Every row comes from one small tree of marks. The marks that hang from a mark follow it in brackets, in the order of their numbers. Every link used is in the known rows. Which tree was each row made from?
Known rows:
j_349{j_159 j_573 j_835}: [  0  21   7  16 -15   4   7  -3  -7  -4  -3   5 -12  11 -10   1  -4  -6
   1   5 -22  -9   1]
j_68{j_349{j_573}}: [ 28  -7   3  12 -35  12  -7  -4  25  -4  -6 -13 -10   3 -13   7   5  -7
   1  -6   3   2  -3]
j_159{j_349 j_569{j_68}}: [ 39 -49  24 -12   9 -14   0  -6  13  -6  -2  -5   4  -3   7   9 -10 -22
  13   0  19   9  -2]
j_956{j_349}: [  8  -4  -9  25  14 -11   5   4  12  16   2  33 -18   1   2   8   6 -25
  12  13  -2   0  -5]
j_159{j_349{j_814} j_569{j_68}}: [  9 -42  32 -19  17 -12   6  -5  -8 -16  12 -15  14   9   2  13 -20 -12
   5  -1  18  -6   3]
j_159{j_349{j_573 j_789 j_835} j_569}: [ 12 -30  30 -10 -31 -28  14   0 -33  -7  -3 -21  11  -6   7  12 -27  -2
  -4  -2   5 -15   3]
j_835{j_349{j_573 j_814 j_956 j_994}}: [-40  52  18   3  -1  10   3  17 -39   1   5  10 -16  -7 -23 -27   3  26
 -18  30 -24  16   0]
j_814{j_349}: [ 26  -7  -8   5   7  20 -21   6  23  -4  -2   4 -24  14  11  13  10 -27
  -1 -25  -1  -3  13]
j_159{j_569{j_68}}: [ 22 -29  21  -6  22  -9  -3   5   6   0   0  12  -4  -6   8   2 -12 -19
  15   5  14   5   4]
j_68{j_349{j_159 j_573 j_956}}: [  5  26 -25   1 -29   9  -6 -10  38   6 -16  -9  -2   3 -24  -9  25  12
  -8  16  -2  11 -20]
j_835{j_349}: [  4  14   1  24   5  17 -17  12  14  -1  -2  23 -35   3  13   6 -12 -10
   5 -17  -8   0  13]
j_569{j_68{j_349{j_159 j_573 j_994}}}: [ 10   8   9  -7 -12  20  -5 -13   3  -1  -6 -11  17  -9 -33 -31  19  16
  -3  27  -8  22  -3]
j_68{j_349{j_789 j_956 j_994}}: [ -6   7 -17 -10  -9   2   3   3  -3  10  -8 -15  17 -20   3 -11  24  17
 -10   3   1  17 -13]
j_68{j_349{j_956} j_569}: [ 28  -9 -24  -5  -4 -13 -14   4  46   2  -6 -14  -1   5  -5  13  13  -2
   7 -10  27   8 -20]
j_956{j_349{j_159 j_573 j_814 j_994}}: [-36  37   2   6   5  -3  16  -4 -33  11  10  16   6   5 -37 -28  10  13
 -10  43 -21   5  -4]
j_68{j_349{j_159 j_835 j_994} j_569}: [ 23  -1 -12  -4   4  -4  -6  -3   9 -15   5 -24  16  11 -17   0  -3   3
   8 -13   8   7  -7]
j_68{j_349}: [ 30 -16  -9  13 -13  14 -10  -5  39  -7  -2 -10 -11   9   4  19   4 -19
   8 -23   9   1  -1]
j_349{j_159 j_956 j_994}: [ -5  32 -23  -1  12   5   5  -1   8  11 -10   7  -4  -3 -11 -23  33   2
  -4  18 -16  30 -19]
j_956{j_349{j_835 j_994}}: [  2   4  12  23  26 -18  23  10 -31   7  11  28  -6  -6  -5  -3   1 -20
  10  25 -18   8  -7]
j_159{j_349{j_789 j_956} j_569}: [  8 -23  -7 -19 -10 -28   5   0   3   7 -12 -12  10 -11  16   9  -1  -1
  -4  -4  18   5 -13]
j_68{j_569{j_159{j_349{j_573}}}}: [ 32 -41  24  -6 -23 -17  -1  -6  15  -5   2 -21  -3   0  -5   5  -2   1
  14   0  23  11  -8]
j_569{j_68}: [ 13 -15  14   9  19   8   0   4   8   3   1  16 -10  -3  11   2   5 -16
  12   2  -3   0   5]
j_814{j_349{j_835}}: [ 21  -8   6  11  14  12 -10  10   2 -11   4   4 -18  17  14  19  -4 -29
  -1 -25  -9 -13  13]
j_835{j_349{j_789 j_814 j_956 j_994}}: [-62  43   3  -7  17   8   1  18 -47   5   6  10   1 -15   7 -19   0  35
 -20   7 -18   1   8]

Write each row's tree:
[-12   1  14   3   8  -3  16  11 -47  -1   5  -1   7 -11  16  -2  -5   0
  -1  -6 -19  -3   7] -> j_349{j_789 j_835 j_994}
[ 32 -39  -1  -4  -3  -4 -14  -3  43 -10   8 -18  -1   1   7  16  -4   0
  19 -20  40   4  -5] -> j_68{j_349 j_569{j_159}}
[ 36 -50  11  -6   1 -15  -3  -6  28  -8   5 -17  -3   4  12  17  -3 -10
  21 -17  30   9  -6] -> j_68{j_569{j_159{j_349}}}
[ 25 -13  -8  -2  -6  -5  -6  -7  26 -18   1 -13   4  15  -2  16 -21 -11
   7 -17  16  -6  -2] -> j_68{j_349{j_159{j_569} j_835}}
[-32  34 -21  -2  17   7   5  -3  10   2   4   3  -4  17  -5   1  14   7
  -8   5  -9  -3  -8] -> j_349{j_159 j_814 j_956}
[-52  13  17   5  27 -18  30  12 -72   6  24  15  20  -8   5  -3 -12  11
  -7  19 -19 -20   7] -> j_956{j_349{j_789 j_814 j_835 j_994}}
[  4  15 -12   5   6   8 -24   4  22  -5  -6  21 -24   6   4  -2 -23  -2
   3 -13   6   2  11] -> j_835{j_349{j_159{j_569}}}
[-61  38 -13   2   8  26 -13   3 -18  -4   6  11  -3   6  13  -2 -20  29
 -16 -22 -12 -30  26] -> j_835{j_349{j_159 j_789 j_814}}
[-12  -6 -15 -10   0  17 -12 -14  17   3  -6  -6  25  -8   9  -4   6  19
  -3  -9   7 -14   7] -> j_569{j_68{j_349{j_159 j_789}}}
[-32  37 -22  -4 -21   1   2  -3  -4  21 -18   7   3 -12  -5 -18  20  25
 -16  18 -15  -3  -9] -> j_349{j_159 j_573 j_789 j_956}
[-38  35  -9   4  21  -1  17   1 -10  -6  10   2   1  19  -3   7   1   7
  -8   6 -18 -13  -7] -> j_349{j_159 j_814 j_835 j_956}
[ -5   2 -31  -2 -17  19 -13 -12  26   0  -8 -13  13   3   8   7   4  10
  -7 -26   6 -14   5] -> j_68{j_349{j_159 j_789}}
[-11  -1  -3  -8   4 -13   5   2 -16  -3  -3   2   9   0  18   8 -26   1
  -1 -14   3 -19   9] -> j_349{j_159{j_569} j_789 j_835}
[ 14  15 -20  -6  13  28 -20  -2   9  -4  -5   0  -7  11  -6 -15  23 -13
  -9 -12 -14  17   9] -> j_814{j_349{j_159 j_994}}
[ -5  18 -20  14  19  -3   7  -5   0  15   0  27  -3  -2 -16 -19  20  -9
   4  27 -13  18  -9] -> j_956{j_349{j_159 j_994}}
[-11 -28  31 -14 -20   8   0  -7  -6   3   2  -9  22 -28   8 -12   0  32
   2  15  13  -5   6] -> j_569{j_68{j_349{j_573 j_789}} j_159}
[ 20 -39   4 -15 -14 -17   0  -4   0  -2  -6 -16   8  -4  21  17 -15 -12
   1 -22  19  -5   3] -> j_159{j_349{j_789} j_569}
[ 27 -20  20  10   2  -5  18  -1 -19 -14   5 -15  -1   5   2   9   1 -23
   7  -7 -15  15  -6] -> j_159{j_349{j_835 j_994}}
[-19  11 -12  -7 -12 -25   4  -2 -14  23 -10  23   9 -13 -11 -16 -10  14
  -5  31   7 -10   1] -> j_956{j_349{j_159{j_569} j_573 j_789}}
[-37  13  17  -3 -18   5   8   4 -37   2   5  -7   3   0   2   3  -8  15
 -14  -3 -10 -26  15] -> j_349{j_573 j_789 j_814}
